Each row was made from one small tree. The marks that hang from a mark follow it in brackets, in the order of their numbers. Every link used is in the known rows. Write each row's tree.
Known rows:
z_463{z_541 z_888}: [ 34.6 -24.9 -22.9   1.5   4.0  -7.1   6.1 -22.9 -36.9   8.1  48.4  58.9
 -23.7   6.6  45.4  13.0   1.9   9.7 -14.0 -49.4 -32.9]
z_463{z_888{z_401{z_541{z_836}} z_833}}: [ 32.3  19.8 -25.9 -20.8   8.5 -25.1  19.7  -0.5 -29.7   8.1   4.4  12.0
 -17.8  28.0  33.2  21.3 -35.2  24.7  32.1  23.4 -24.1]
z_463{z_541{z_401{z_888{z_833}} z_836}}: [ 27.1 -15.5 -21.6  -2.2  13.7   6.3 -22.9 -24.7  -6.4   6.9  28.8   8.6
  -3.8  28.6 -17.1  30.1 -25.1  14.5  -3.8 -15.2 -22.6]
z_833{z_888{z_401{z_541} z_463}}: [ 27.6 -11.2 -34.1 -14.4  14.4  17.6  34.9  12.6 -13.1  16.1  13.8 -20.9
  39.8  24.3   7.1   0.7 -24.8  17.8   9.9  36.3  -9.7]
z_548{z_888{z_463{z_541{z_401}}}}: [ 31.0 -25.7  20.1 -19.1   0.2  27.0 -22.4  13.8 -26.7  -4.8  53.5  -7.2
   2.6   8.0  18.5  -5.0  -2.1  14.6   9.4 -49.6 -19.6]
z_833{z_888{z_401}}: [ 30.0 -23.7 -32.7  -6.9  -0.6   9.5  51.2   3.9 -18.1   6.4   7.4  -8.3
  35.4  11.8 -16.3  -6.5 -23.0  19.4  -5.0  13.5 -16.4]
z_836{z_541{z_401 z_463{z_888{z_833}}}}: [ 48.1 -24.0 -50.1 -18.1   6.9   8.4 -39.8   2.3 -37.6 -27.1  24.1  -1.4
  11.3  -9.7  -0.1  10.2  -7.0  19.8   0.3  -2.2 -16.6]
z_888{z_401 z_463 z_833}: [ 21.0  13.2   4.5 -70.0  33.6  -6.4  27.6  53.3  14.2  29.6  17.4 -34.4
  10.3  19.8  22.0   5.1 -32.7  30.1  74.1  35.1 -24.5]
z_463{z_888}: [ 30.7 -25.6 -19.6  -4.8  -0.6 -16.2  21.9 -19.2 -45.9  -9.2  22.0  19.7
 -16.3   5.9  31.7   2.5  -6.6  12.8 -10.9 -33.3 -23.1]
z_541{z_401 z_463{z_888{z_833}} z_836}: [ 30.9 -17.6 -32.6  -2.0   1.0  -9.5 -60.1 -22.8 -31.1 -17.2  20.9 -51.9
 -10.4  32.3   8.1  38.2 -20.4  10.6  10.9 -12.0 -37.7]
z_541{z_463{z_888{z_401 z_833}} z_836}: [ 36.4  -3.4 -29.9  -6.0   1.5 -20.2 -25.9 -14.7 -30.5  -9.1  20.9 -25.6
 -11.2  26.5  15.1  19.9 -16.1  11.3  24.8 -20.5 -43.8]
z_548{z_541{z_463} z_888{z_401 z_833}}: [ 29.8 -12.7  19.9 -26.7 -17.3   3.2 -26.0  40.5 -23.5  -1.2  45.1  24.8
  20.8   2.1  27.0 -23.2 -10.0  24.2  45.7 -47.5 -31.1]
z_815{z_888{z_833}}: [ 29.1 -29.3   4.5 -11.4   1.9  16.6  37.1  15.3  -8.0  -0.2  16.8 -23.1
   9.3  16.2 -20.9 -17.3 -27.6  14.1   5.2 -10.5  -3.6]
z_833{z_888{z_401 z_463{z_541{z_836}}}}: [ 25.8 -18.7 -27.4 -12.1  13.5  11.1  20.4  12.4  -4.2  26.1  29.7 -13.7
  28.7  20.9   1.9   5.1 -18.7  24.1   3.7   6.1 -28.4]
z_548{z_888{z_401 z_833}}: [ 35.1   3.3  18.4 -32.9  -7.5   8.0  20.6  30.9 -22.8  -4.4  19.7  -7.5
   4.0   9.2  -1.2 -10.6 -25.9  24.6  40.5 -11.1 -21.0]
z_888{z_401{z_541} z_463 z_833}: [ 26.4  28.4  -7.1 -64.1  35.2   2.3  20.7  40.9   8.2  26.2  11.0 -24.1
  14.4  32.6  29.2  14.5 -39.7  22.7  78.8  63.5 -11.4]
z_833{z_888{z_401 z_463}}: [ 24.0 -21.7 -25.0 -18.2  13.7  11.6  39.7  21.3  -9.0  18.9  18.6 -28.2
  36.8  15.5   2.2  -5.7 -19.6  22.8   7.0  16.8 -19.5]
z_833{z_888{z_463{z_541{z_836}}}}: [ 27.9 -40.6 -24.6  -3.6   5.2  13.8  14.1  -9.8 -14.9  12.6  36.3 -16.7
  23.6  21.0   2.9   2.9  -7.1  14.3 -14.7  -9.4 -31.2]
z_541{z_401}: [ 26.7 -32.3 -14.3 -24.4   4.7  13.3  -5.4 -14.6 -19.6 -16.3  13.0 -18.0
  10.9  10.4 -16.8  13.1 -21.8  11.0  -2.3  -6.8  -3.2]

Which tree is each row?
[ 11.4 -25.2  -3.7 -16.6   5.6 -13.7 -41.4  -4.4  -8.2   5.0  22.9   7.2
  13.0  22.3  -2.3   7.9 -26.9  31.0   4.7 -27.7 -18.8] -> z_548{z_541{z_401{z_888{z_463 z_833}} z_836}}
[ 36.8 -15.5 -38.7 -24.6  22.6  12.1 -18.4  12.1 -18.8 -13.7  11.8  -7.1
  20.5  -3.7 -24.5   5.5 -21.5  30.5  -1.7  16.1  -0.9] -> z_836{z_541{z_401{z_888{z_463 z_833}}}}
[ 44.4  -1.5 -39.7   1.3  -1.0   0.6 -23.8 -44.9 -43.4 -24.0  13.9  -2.5
  -2.1  38.5  18.4  24.6 -18.9  -5.6  14.3  10.8 -16.2] -> z_401{z_541{z_463{z_888{z_833}} z_836}}
[ 26.4 -18.4   6.5 -52.8  25.4   3.8   7.7  19.4   4.6  22.7  45.7 -10.8
  -2.2  19.7  32.6   9.3 -10.0  14.1  44.7   2.0 -35.7] -> z_888{z_463{z_541} z_833}
[ 14.7  -6.5 -17.0 -11.3  23.6  -4.4 -29.7  -9.5  -4.2   1.6   3.3 -60.8
   2.7  40.7 -26.8  31.8 -41.4  25.8   8.0  14.0 -15.5] -> z_541{z_401{z_888{z_463 z_833}} z_836}
[ 33.0  11.2 -47.8  18.6  20.7   7.2  -2.2 -32.9 -26.6 -14.3  -1.9 -23.3
  18.0  50.3  -8.3  21.6 -34.0  -6.0  17.0  40.9  -4.8] -> z_401{z_541{z_463 z_836} z_888{z_833}}
[ 35.8 -12.1 -46.2   3.3  -0.7  14.4  26.4 -11.1 -23.6  -0.3   5.4 -13.1
  37.7  26.1 -13.7   5.2 -27.0  11.0  -0.4  27.8 -14.1] -> z_833{z_888{z_401{z_541{z_463 z_836}}}}
[ 36.6 -28.7 -27.5  -7.1   2.7  -3.6   2.2  -9.4 -38.5 -15.3  32.3 -13.1
  -1.2   9.7  34.6   3.1   1.6  -3.7  16.3 -23.0 -34.8] -> z_541{z_463{z_888{z_833}}}
[ 33.1 -25.9 -16.1 -11.8   2.8  10.1 -34.4 -34.2 -12.4  -1.5  36.3  18.8
  -6.9  20.4 -14.5  28.6 -15.9  12.0  -8.2 -34.5 -23.2] -> z_463{z_541{z_401 z_836}}
[ 24.7 -22.0  28.5 -23.1 -27.0  -5.7 -57.8   7.6 -24.7  -9.9  33.9   9.5
   1.3  17.7  -0.3  -0.9 -25.8  36.5  17.5 -48.2 -30.2] -> z_548{z_541{z_401 z_836} z_888{z_833}}
[ 24.7   8.5   0.6 -25.2  22.8  16.8  16.2  39.1   8.0  21.9  13.9 -37.7
  14.2  34.4  -4.3  -2.3 -44.0  24.4  37.7  24.7   1.9] -> z_815{z_888{z_401{z_541{z_836}} z_463 z_833}}
[ 38.9  27.6 -24.8 -38.9  13.2  -2.4   8.9   6.9  -7.2   2.7  -1.5 -12.9
  11.2  35.1  -0.8  20.7 -42.5  13.5  63.7  50.7 -16.9] -> z_888{z_401{z_541{z_463 z_836}} z_833}
[ 23.6   8.8 -35.8  12.9  31.5   8.7  -3.8 -29.4 -23.1  -3.0   3.7 -16.8
  15.2  47.6  -2.2  18.0 -32.1   5.2   0.2  25.3   7.6] -> z_401{z_541{z_836} z_888{z_463}}
[ 44.4  -5.3 -42.2   8.1  -1.9   4.2 -27.6 -51.4 -48.2 -27.4  16.0   3.4
  -0.2  34.9  16.6  22.2 -14.9  -7.8   3.4  -1.8 -11.8] -> z_401{z_541{z_463{z_888} z_836}}
[ 30.9   6.9  -6.9 -14.2   9.2  14.2  27.2  22.3  -1.2   9.6   3.2 -18.2
  13.1  30.8 -22.6  -3.2 -47.6  21.1  25.7  21.3   4.6] -> z_815{z_888{z_401{z_541{z_836}} z_833}}
[ 52.1 -13.8 -47.5 -20.6   7.1   0.9 -16.5   8.7 -37.1 -21.6  24.1  17.5
  10.6 -13.7   4.4  -2.2  -3.7  20.4  10.3  -7.9 -20.9] -> z_836{z_541{z_463{z_888{z_401 z_833}}}}
[ 27.0 -19.2 -24.3   3.9  13.0   9.7 -26.0 -31.2 -10.9   3.3  31.2  15.3
  -1.9  25.0 -18.8  27.9 -20.0  12.2 -14.5 -27.5 -17.7] -> z_463{z_541{z_401{z_888} z_836}}
[ 26.3 -22.5 -21.2  -7.9  18.4  16.6   0.5 -10.2  -7.3   9.1  33.4  18.9
   5.9  16.8  -2.8  19.6 -17.1   8.2  -0.7  -9.5 -15.1] -> z_463{z_541{z_401{z_888{z_833}}}}
[ 39.9 -21.2 -45.3 -12.4  14.5  14.2 -16.3  -2.6 -27.6 -23.5   8.3   8.9
  21.6  -8.8 -35.2   3.2 -19.1  26.7 -18.4   3.1   5.1] -> z_836{z_541{z_401{z_888}}}
[ 29.5  -4.1  20.5 -30.9   4.1  17.2   1.6  35.3 -22.7   0.0  35.1 -14.9
   9.9   6.0  13.9 -15.0 -13.8  23.9  29.9 -33.3 -14.8] -> z_548{z_888{z_401 z_463}}
[ 23.2 -31.3 -39.2  11.2  20.8  24.8 -19.5  -8.0 -22.8 -18.4  19.9 -43.9
  29.9  16.3  -9.8  12.4 -12.1  -5.6  -2.7  -6.3  -3.9] -> z_541{z_401{z_888} z_463}
[ 35.4 -15.4 -45.8   0.5   1.1  19.0  37.7  -4.3 -23.8   1.1   7.9  -8.2
  42.3  20.5  -6.9   0.1 -23.2   8.0   1.3  30.4 -10.2] -> z_833{z_888{z_401{z_541{z_463}}}}
[ 22.6 -24.2   8.8 -17.9  17.5  20.6  -3.7  26.9   8.0  19.7  37.4 -36.9
   4.3  27.3  -4.6   0.8 -27.5  20.5  13.9 -11.4 -12.3] -> z_815{z_888{z_463{z_541{z_401 z_836}} z_833}}
[ 33.1  -4.7 -16.7   3.8   7.7  25.8  11.3   9.8 -11.8  -1.0  12.7 -13.2
  20.5  23.8 -22.3  -8.1 -33.4  10.7   6.3  -6.1  11.7] -> z_815{z_888{z_401{z_541{z_463 z_836}}}}
